Known rows, with every step that occurs:
dafon/nezom/kanut: [ 1.06 -0.61  0.30  0.71  4.02 -2.11 -1.83  0.20  2.89  0.04  0.43 -4.23
 -0.96 -0.58 -0.88 -0.48 -1.15 -2.49]
kanud/kanut/zomip/pitil/kogo: [-0.44 -0.18 -0.03  0.37 -0.97  3.20  0.67 -0.10  4.56 -4.84  0.29  1.29
  1.31 -0.97 -2.30 -4.68 -0.03 -2.06]
kanut/kanud/pitil/kogo: [-0.87 -1.09 -0.53 -0.28 -0.48  4.78 -0.48 -1.00  4.45 -1.23 -0.72 -0.47
  1.87 -0.72 -2.06 -5.81  1.88 -6.72]
pamet/kogo/kanut/kanud: [-2.04 -0.10  0.95  6.25  1.55  4.07  0.10  0.73 -1.09  0.77 -0.58 -2.18
  1.19 -0.84 -1.91  5.38 -0.05  0.64]
kanud/kanut/zomip/dafon/nezom: [-0.38 -0.45  4.00  4.28  1.21 -2.52 -1.64  0.03  0.28 -3.29  2.72 -2.18
 -5.22  0.32 -0.48  2.21 -3.01 -0.19]
kanud/pitil/kogo: [-0.26  0.35 -1.01 -2.27 -1.92  3.05  0.17 -0.82  5.17 -0.91 -0.02  0.32
  1.99 -0.36 -1.16 -5.14  0.86 -6.82]
kogo/kanut/kanud/pitil: [-0.71 -1.86  3.09  1.90 -1.63  6.31  1.17 -0.63  1.93  3.64  0.60 -2.08
  3.67 -0.80 -0.07 -0.51  0.63 -0.79]
zomip/pitil/kogo: [-0.24 -1.36 -2.65 -1.85 -0.11  2.75  0.49 -0.47  3.67 -4.06 -0.29  1.42
  0.33 -0.49 -2.39 -4.91  0.27 -3.21]
kanut/zomip/dafon/nezom: [-0.18 -0.65  3.26  2.97  2.14 -3.29 -2.40  0.07  0.29 -3.99  2.34 -1.65
 -5.84  0.66 -0.24  0.86 -2.28 -0.82]
kanud/pitil/kogo/kanut/zomip: [-0.82  3.28  5.30  3.05 -2.08  0.66 -0.02  0.67  5.09 -3.31  1.30 -0.56
  3.34 -0.47  0.20  0.71  0.02 -0.67]
pitil/kanud/kanut/zomip/dafon: [-1.30 -0.78  5.10  5.51 -2.16  0.67  0.25 -0.18 -1.93 -3.24  0.95 -0.19
 -3.48  0.45 -0.22 -1.62 -0.82  0.26]
kanut/kanud: [-1.22 -2.87  1.02  3.92  2.96  3.48 -1.33 -0.38 -1.52 -0.70 -1.39 -1.59
 -0.25 -0.74 -1.96 -1.56  2.06 -0.09]
nezom/kanut/zomip/pitil/kanud: [ 1.07 -1.96  0.62 -0.43  2.24  5.06  0.05 -0.63  1.35 -3.04 -1.92  1.44
 -2.50 -0.48 -2.75 -7.46 -0.42  0.76]
kanut/kanud/pitil: [-0.22 -2.72  1.65  0.34 -0.75  6.32  0.51 -0.86  1.61  3.42 -0.02 -1.08
  2.61 -0.75 -0.11 -4.51  1.44 -2.02]
kanut/zomip/dafon: [-1.15 -0.99  4.10  3.56 -1.49 -1.53 -0.64  0.23 -1.69 -3.73  1.18  0.21
 -3.10  0.92  1.10 -2.42  0.30 -0.45]
zomip/dafon/nezom/kanut/kanud: [-0.90 -4.03  1.66  5.17  5.19  1.69 -2.57 -0.35 -0.62 -1.26 -0.77 -4.70
 -2.21 -0.76 -2.33 -1.99  1.18 -2.19]
dafon/nezom/kanut/kanud/pitil/kogo: [-0.42 -1.30 -0.37 -0.04  1.22  3.82 -1.27 -0.93  5.58 -1.36 -0.38 -2.10
  1.21 -0.90 -2.49 -5.68  1.26 -7.67]

Rows:
[ 0.53 -1.09  1.60  0.50  1.04  5.18  0.69 -0.54  0.96 -3.29 -1.25  1.77
 -2.33 -0.31 -2.68 -3.85 -1.16  2.36]
kogo/kanut/zomip/pitil/kanud
[ 0.18 -0.98  2.66  1.03 -0.99  2.82  1.72  0.68  2.25 -2.53  1.48  1.10
  1.94 -0.65 -0.01 -0.82 -1.17  4.77]
kogo/kanut/zomip/pitil
[ 0.37 -1.42  2.38  1.33 -1.46  4.06  2.10  0.47  1.77 -1.70  1.49  1.44
  1.80 -1.10 -0.44 -2.91 -1.35  4.59]
kanud/kanut/zomip/pitil
[-0.55  0.00  4.01  2.97  0.56 -1.96 -1.72 -0.11  2.57 -3.76  2.87 -2.30
 -4.12  0.49 -0.43  1.48 -2.57 -2.52]
kanud/pitil/kogo/kanut/zomip/dafon/nezom
[-1.15  2.08  2.14  1.71 -3.18  1.91  1.50 -0.16  4.29 -0.32  1.22 -1.87
  3.66 -0.34 -0.70  4.70 -1.02 -2.13]
kanud/pitil/kogo/kanut
[-1.46  2.39  1.74  2.83 -1.81  0.04  0.85  0.14  2.98 -2.24  0.75 -1.93
  2.24 -0.22 -1.34  6.36 -1.01 -1.20]
pitil/kogo/kanut
[-0.23 -0.59  3.91  4.21  1.77 -1.39 -1.87 -0.29  0.06 -3.79  1.94 -1.88
 -6.47  0.36 -1.39  1.08 -3.08 -0.53]
pitil/kanud/kanut/zomip/dafon/nezom
[ 0.84 -1.78  0.62 -0.57  1.62  5.21  0.23 -0.68  0.78 -3.39 -1.69  2.45
 -3.06 -0.28 -2.69 -6.61 -0.60  1.53]
kanut/zomip/pitil/kanud
[ 0.49 -1.71  1.01  1.81  3.25 -2.58 -1.74  0.03  1.34 -0.73  0.90 -4.40
 -2.75 -0.04 -0.54 -0.74 -1.23 -3.11]
zomip/dafon/nezom/kanut
[-0.87 -1.19  4.12  3.87 -0.62 -1.81 -0.85  0.35 -0.74 -3.16  0.89 -1.24
 -2.31  0.61  0.99 -3.52  0.57 -1.50]
nezom/kanut/zomip/dafon
[-0.15  2.15  5.19  4.48 -0.86  2.52  0.10  0.22  1.59 -2.40  0.08  0.18
  0.22 -0.88 -1.11 -1.34 -0.82  1.79]
pitil/kanud/kanut/zomip
[-0.11 -3.71  2.30  1.53  0.69  4.96 -0.38 -0.87  1.95  2.98  0.53 -3.25
  0.89 -0.67 -0.38 -4.95  0.76 -3.64]
zomip/dafon/nezom/kanut/kanud/pitil
[-1.91 -1.64  3.03  6.19  1.67  3.36 -0.34 -0.10 -1.08 -0.50 -0.53 -3.08
  1.26 -0.79 -1.83  4.27  0.91  1.81]
kogo/kanut/kanud
[-0.79  0.24  3.67  3.85  1.53 -3.25 -2.19  0.07  1.67 -5.14  2.53 -2.31
 -5.04  0.57 -0.89  2.68 -2.53 -1.80]
pitil/kogo/kanut/zomip/dafon/nezom
